What can hang from each mark
tuten: loze
lisot: fese gafup kedezu ketom minomis tuten
fese: loze
zason: lisot
gafup: lisot
ketom: lisot loze
loze: fibut gafup minomis zason
kedezu: lisot loze

Every row comes from one small tree of marks. The marks that hang from a mark follow it in brackets, in alphabetical order. Every link used is in the known rows. Which tree was each row made from?
Known rows
lisot{gafup}: [ 10   5  14  16  -3 -13  19   7 -13 -19  -5 -11   5  11  13  -8   5  11
   5   9 -17 -14  37   0 -15  -2 -10   7]
tuten{loze{fibut}}: [-18 -12  20 -14   3 -10  19   0 -15 -10 -13  -6  -3  17  18  -5  -1   0
  13  22 -23  -9  47  -3  -8  -4   0  -1]
loze{zason{lisot{fese ketom tuten}}}: [ 12 -14   1  17  -9 -33  24  18   7 -16 -21   2   5  21  15  -5   3  12
  21  -1 -21  -8  48   7  -1  11  -6  -4]
loze{gafup minomis}: [  3   3   7  14  10 -15  34  -6  -6 -23  -6 -16 -10  19   1  -7  15   7
  28  13 -16  -7  30  11 -16   3  -2   5]
kedezu{lisot{fese ketom}}: [ 23 -30  10  -4  -2 -26  16  14   7 -17 -12 -13   7  18  10  -5   4  26
  -7  10 -17 -27  35  11  -4   4   5   2]
lisot{gafup kedezu minomis}: [ 12   1  18  22   8 -22  24   9  -3 -12   1  -8   4  11  10  -5  10  17
   2  26 -29 -17  33 -12   7  13 -11   3]
loze{fibut minomis zason{lisot{ketom}}}: [ -3  -5  11   3   9 -22  30  17  -7 -14 -10   8  -7  28   8 -18  14  -1
  48  34 -15 -12  50  17  11   0   8 -19]
kedezu{loze{gafup}}: [  8   5  14  12   7 -18  28 -12  -5 -21 -10 -26  -2   8   5 -15   6  13
  -1   8  -8 -17  34   1 -16  -4   2   6]
loze{fibut gafup zason{lisot{ketom}}}: [ -6  -5   9  10  14 -23  30   4  -4 -20 -13  -5  -6  12  11 -19  12   8
  42  26 -16 -19  49  14   0  -5   7 -10]
ketom{loze{fibut gafup zason{lisot}}}: [ -4   3   4   8   8 -19  22  -8 -10 -19 -17  -8  -4  14   0 -33   9   3
  44  17 -23 -19  46   5  -8  -7  13  -6]
ketom{lisot{kedezu} loze}: [ 14  -2  10  -5  20 -22  15   2   1  -3 -17 -28   8  12   9 -16  11   8
   1  28 -36 -25  38  -8   8  -3   9  -8]
zason{lisot{fese}}: [ 19  -7  16  11  -6 -26  20  -4  -3 -16  -9 -11   4  23  12 -13  -6  13
   4   1 -19 -14  46  -4 -13   2  -6   6]
kedezu{lisot{ketom}}: [ 11 -20  12  -8   5 -20  21  12   4 -16 -11 -14   4  12  12  -5   3  20
   3  18 -18 -30  35   8  -2  -5   5  -4]
loze{minomis zason}: [  2  -7   3  11   4 -16  21  12  -2 -16  -6  -4  -5  25   1  -4   5  -3
  29  22 -12  -4  29  18  -8   0  -3  -2]
gafup{lisot{kedezu ketom{loze{minomis}}}}: [  3   8   0   3  17 -15  36  -2   4  -4 -11  -8  -5  21   1 -12  24  15
  11  32 -34 -19  37   8  19  12  13 -10]
loze{fibut gafup{lisot{kedezu}} minomis}: [-10   5  18  11  26 -17  33  -4  -2  -4   5  -8 -15  15  -3  -7  22   8
  19  33 -12  -8  33  13  -2  10  11   4]
ketom{lisot{kedezu minomis tuten} loze}: [ 17  -4  10  -1  12 -28  23   6  10   0 -22 -13  11  10   9  -1  14  10
   8  22 -43 -18  41 -22  15  11   4  -7]
zason{lisot{fese{loze} ketom minomis}}: [ 23 -14  16  16   8 -34  38  -1   1  -8 -12  10  12  33  11  -9   3  13
   5  12 -31 -21  51  -9   3  13  -7  -3]
kedezu{lisot loze{gafup}}: [ 12  -7  17   3   5 -25  19  -6   4 -20  -8 -27   2  10  -5 -16   8  18
  -4   4  -3 -24  31   1 -23   0  12   2]
fese{loze}: [  6  -5  16   9  10 -21  28  -1 -11 -11  -2  -4   5  17  11  -4  -1  -1
  -6  12 -17 -14  36   1 -21  -4  -9   6]
gafup{lisot}: [  2   2  10   6   5 -14  21  -3  -2  -8  -6  -8   4  13   6  -1  -1  10
  -3  11 -11 -12  34   2 -16  -7  -3  10]
zason{lisot{gafup minomis}}: [ 14   8  20  21   0 -23  25  -1  -7 -14  -7  -2  10  21  10 -14   4  14
  21  10 -24 -14  47 -19  -8   5  -9   0]
zason{lisot{gafup minomis tuten{loze}}}: [ -4   4  19  13  -7 -22  28  -1 -10  -8 -23   5  11  24  16   0   7   8
  26  -9 -31   1  57 -28 -10  20 -12  -5]
zason{lisot{gafup minomis tuten}}: [ 13  11  18  22  -9 -25  28   6  -5 -13 -12   6  11  17  13  -5   8  14
  20  -3 -24  -6  51 -23  -9  13 -13   0]
fese{loze{zason}}: [  4 -13  10  16  12 -22  24   7  -7  -9  -6   1   4  21   5  -4  -1  -9
   7  14 -15  -8  32  13 -20  -4  -9   3]
ketom{lisot{fese{loze{zason}}}}: [ 23 -25  12  14  17 -34  11  12  -1  -3 -11  -5  16  30   0  -2   2  -5
  -1  10 -11  -9  35  10 -18   3  -3   6]
ketom{lisot{kedezu{loze}}}: [ 17   0  25   0  20 -28  14   4   5  -2  -7 -30  10  15   7 -11   6   6
 -15  27 -15 -21  39 -11   6  -2   7 -10]
gafup{lisot{fese ketom tuten}}: [ 14  -7   0  11  -6 -22  29   9   3  -9 -15   2   4  13  13  10   8  21
  -7  -3 -15 -10  40   5  -3  13  -4  11]
loze{gafup{lisot{fese ketom}} minomis}: [ 12  -3  -2  20   9 -21  34  -6   3 -15 -12  -7  -6  25  -4  -2  24  22
  15  10 -14  -9  31  20  -6  16   6  10]
tuten{loze{fibut minomis zason{lisot}}}: [-22  -7  17  -4   7 -16  21   3 -10  -5 -17   6  -8  35   5 -14   7 -13
  48  21 -19   4  55   7  -6   4   6 -14]
zason{lisot{kedezu ketom tuten}}: [  3   2  12   7   7 -29  34  12   5 -12 -11  -9   1  10  22  -6   8  15
  11  14 -31 -17  51  -6  12   9  -4 -14]

Write each row's tree
[  3   9  14  17  11 -25  39   0   5 -13  -4 -20 -10  10   2  -6  22   9
   9   8 -15  -3  33   2  -3  22   4  -3] -> lisot{kedezu{loze{gafup minomis}} tuten}
[  7  -1  12  12   0 -19  23   7  -1 -14  -6  -9  -3  26  -3 -13   9  -2
  16  17  -5  -5  32  14  -6   2   2  -7] -> kedezu{loze{minomis zason}}
[ 13  -7  18  23  -8 -25  11  14 -13 -15  -5   6   5  20   8 -21   4   7
  23   9 -10  -7  50   5 -10   5  -1   1] -> loze{fibut zason{lisot{fese gafup}}}
[ 28 -19  17  13   2 -29  25  15  -6 -12  -7   0  17  20   5  -7  14  22
 -15   1 -16 -23  40   8 -13  17  -1   4] -> kedezu{lisot{fese{loze} gafup ketom}}
[ 20 -14  20  17   5 -37  24  -2   8 -10  -4 -10   3  25  10  -9  -2  16
   2  18 -32 -18  42 -16  10  15  -7   1] -> zason{lisot{fese kedezu minomis}}
[ 23  -2  19  13   9 -21  16   8  -5  -7 -10  -9  19  20   8  -2  12  13
   9  20 -20 -14  42 -17  -4   0  -4   2] -> ketom{lisot{gafup minomis}}
[ -7   2  12  11   7 -20  34  -4   0  -7  -6   7  -1   8   4   8  15  14
  20  13 -15  -4  38  -6 -10   9   1  14] -> loze{fibut gafup{lisot{minomis tuten}}}
[ -4  -7   0  27  15 -24  23  -9   6 -12 -11  -3   0  16  -7   0  10   8
  23  18 -12  -8  25   6 -12   0  -4  13] -> loze{gafup{lisot{minomis}} zason}
[ -6  -9   8  10  11 -17  20   4  -8 -20  -5  -7  -9   6   7 -10   8   1
  30  27 -10 -12  33  19 -13  -7   2   6] -> loze{fibut gafup zason}
[-11   0  15  -2  -4 -21  24  -4  -6  -8 -25  -6   3  19  18   0  -2   1
  19 -11 -28  -1  55 -14 -17   5  -9  -7] -> zason{lisot{tuten{loze}}}
[ 19 -16  11  24  12 -31  36 -12  -1 -15  -7  -3   5  25   0  -2   8  11
   0   6 -23 -12  32  -1 -19  16  -9  17] -> lisot{fese{loze{gafup}} minomis}
[-21 -15  13  -5   6 -13  19   8 -12  -8 -14   4 -10  30   7  -4   9 -12
  37  25 -17   3  41  16  -5   4   4  -8] -> tuten{loze{fibut minomis zason}}
[ -2  -4   6  17  28 -25  38  -6  13  -9  -8 -12  -2  10   3   3  20  24
   6  34 -27 -23  30  -2  14  11   2   2] -> loze{gafup{lisot{kedezu ketom minomis}}}
[  9  10   5  22  -5 -18  15   1 -10 -19 -18  -5   8  19   5 -30   9   4
  30   4 -25 -14  46  -1  -9  -1   2  -7] -> ketom{loze{zason{lisot{gafup}}}}
[ 17  -2  10  23   3 -28  29 -21   7 -11  -9 -11   6  19  -9  -6   9  23
  -9   4  -8 -12  33  -6 -12  14   3  17] -> kedezu{loze{gafup{lisot{fese minomis}}}}
[-12  -3   7   4  12 -13  32 -14  -7 -16 -19 -18 -12  26   5  -4  16   2
  30   8 -24   0  36   7 -17   8  -2   2] -> tuten{loze{gafup minomis}}
[ 10   1  18  23   0 -25  27  16   0 -10  -4  -4   6   7  16   7  12  15
   3  14 -30  -7  37 -15   4  20 -14   3] -> lisot{gafup kedezu minomis tuten}
[ -8   0  13  12  12 -23  28   1  -6 -18  -5  -1 -11  23  -3 -19  15  -2
  53  22 -11  -4  43  14 -10   1   9  -7] -> loze{fibut gafup minomis zason{lisot}}
[ -7  -5   7  12  10 -17  27   7  -8 -18  -2  -3 -13  18  -1 -10  16  -2
  43  28  -9  -2  34  24 -10   1   7   3] -> loze{fibut gafup minomis zason}
[-16 -15   2   2  -5 -19  17   9  -3 -10 -26  -3  -2  15  16   9   0  -5
  21  -2 -22   6  42   3 -14   5 -10   0] -> lisot{tuten{loze{zason}}}
[ 15  -9  16   4   1 -19  18  18  -3 -19  -8 -12   9  12  11 -10  13  25
   2  11 -16 -28  41   6  -7   2   3  -5] -> kedezu{lisot{gafup ketom}}
[-15 -12   8  15  14 -29  23 -16   3 -13 -25  -7   0  27   2 -10   6  -1
  42  10 -29  -5  46  -9 -11   6  -4  -3] -> tuten{loze{gafup zason{lisot{minomis}}}}
[ 12   7  25  25   8 -27  27   1   0  -9  -3  -6   7  18   9 -15   9  14
  13  20 -31 -17  46 -21   6  12  -8  -5] -> zason{lisot{gafup kedezu minomis}}
[ -5  -9  18   8  15 -19  30  13 -14  -5   2  15  -4  28   3  -8  11 -15
  26  28 -10  -1  36  21 -12   2   1  -4] -> fese{loze{fibut minomis zason}}
[  6   7  17  14  19 -30  38 -10   5 -20 -12 -27  -3  12   9 -25  15  19
   4  20 -21 -27  48  -4  10   8   9 -15] -> zason{lisot{kedezu{loze{gafup}} ketom}}
[ 12 -13  13  22   8 -34  19  10   9 -10  -3  -7  -6  32   1 -15   7   1
  23  17 -20  -3  36   9   3  15  -2  -6] -> loze{minomis zason{lisot{fese kedezu}}}
[ -8   7  12   8  15 -12  32  -7  -8  -9   2  -2 -10  18  -4  -6  18   6
  26  21  -4  -4  36  12 -14   4  10   8] -> loze{fibut gafup{lisot} minomis}
[ 16  -6  17  11  -9 -24  21  16   1 -14  -8   2  14  11   7   4  11  21
   7  -1 -17 -13  35 -13 -13  15  -5   5] -> kedezu{lisot{gafup minomis tuten}}
[-22 -16  10  -7  -3 -14  17  14  -9  -7 -20   6  -3  13  19   5   3  -7
  24  11 -18   4  45   5  -9   4  -3  -3] -> lisot{tuten{loze{fibut zason}}}
[ 20 -13  10  11   7 -24  38   9  -6 -11  -7   4   2  35   8  -4  14   7
   4  12 -21 -10  38  16  -4  17  -4   0] -> lisot{fese{loze{minomis}} ketom}
[  3  -6   6   9   6 -24  25   9   1 -17 -17  -5   4  20  13 -15   2   5
  28  20 -20 -20  46   9   2  -7  -3 -12] -> loze{zason{lisot{ketom}}}
[ 25  -4   9  25  -4 -26  35  18 -10 -14 -11  10  13  16  18   2  17  17
  -9  -9 -21  -9  43   4 -12  24 -11   6] -> lisot{fese{loze} gafup ketom tuten}
[ -1 -11   6  26  19 -25  30  -4  -5 -17  -8  -5   1  17   1  -5   8  -6
  16  11 -14  -8  30  16 -26  -1  -7   9] -> fese{loze{gafup zason}}
[-15   1  11   6   3 -22  30 -15  -3 -15 -27 -14  -3  16  13  -4   6   5
  29 -14 -28   0  52 -11 -24   9  -5  -1] -> zason{lisot{tuten{loze{gafup}}}}
[  3   2   8  11  -1 -20  28   0   5  -3 -11   6   8  13   4  14   4  14
   5   7 -17  -4  35 -13  -8   6  -8  12] -> gafup{lisot{minomis tuten}}
[ -7  -6  12  16  21 -22  35   3 -11 -11   1   7  -8  25  -4 -10  19 -12
  34  26  -8  -1  33  23 -18   6   5   1] -> fese{loze{fibut gafup minomis zason}}
[ -1   9   6  -1   7  -8  34  -7 -15 -20 -11 -10 -12  17   1 -22  22   8
  36  23 -25 -14  39  10  -6   1  12  -1] -> ketom{loze{fibut gafup minomis}}
[  0   8  12  21  24 -20  41 -16  -7  -5  -2   0  -2  27 -10  -3  21   0
  12   5 -10  -1  31  12 -28   8   2  11] -> fese{loze{gafup{lisot} minomis}}
[ 19 -10  11  34   2 -25  26  16 -10 -11  -1  10   5  35  -3  -9  18  -3
  13   3 -12   4  32  18 -20  20  -8   8] -> lisot{fese{loze{minomis zason}} gafup}
[  6   3   9   3  -3 -23  33   9  -1 -17 -17  -4   4  13  21  -4   4  13
  17   4 -23 -16  53  -4   0   2  -7 -10] -> zason{lisot{ketom tuten}}
[ 19  -2  24  15  19 -26  16  13   3  -3  -6 -16  15  15   8  -3  17  13
   2  29 -27 -17  37 -19  10   8  -2  -4] -> ketom{lisot{gafup kedezu minomis}}
[-17  -6  20 -12   4  -9  25   3 -16  -8 -10  -2 -10  27  12  -4   9  -4
  26  23 -22  -1  45   5  -5   3   3  -5] -> tuten{loze{fibut minomis}}
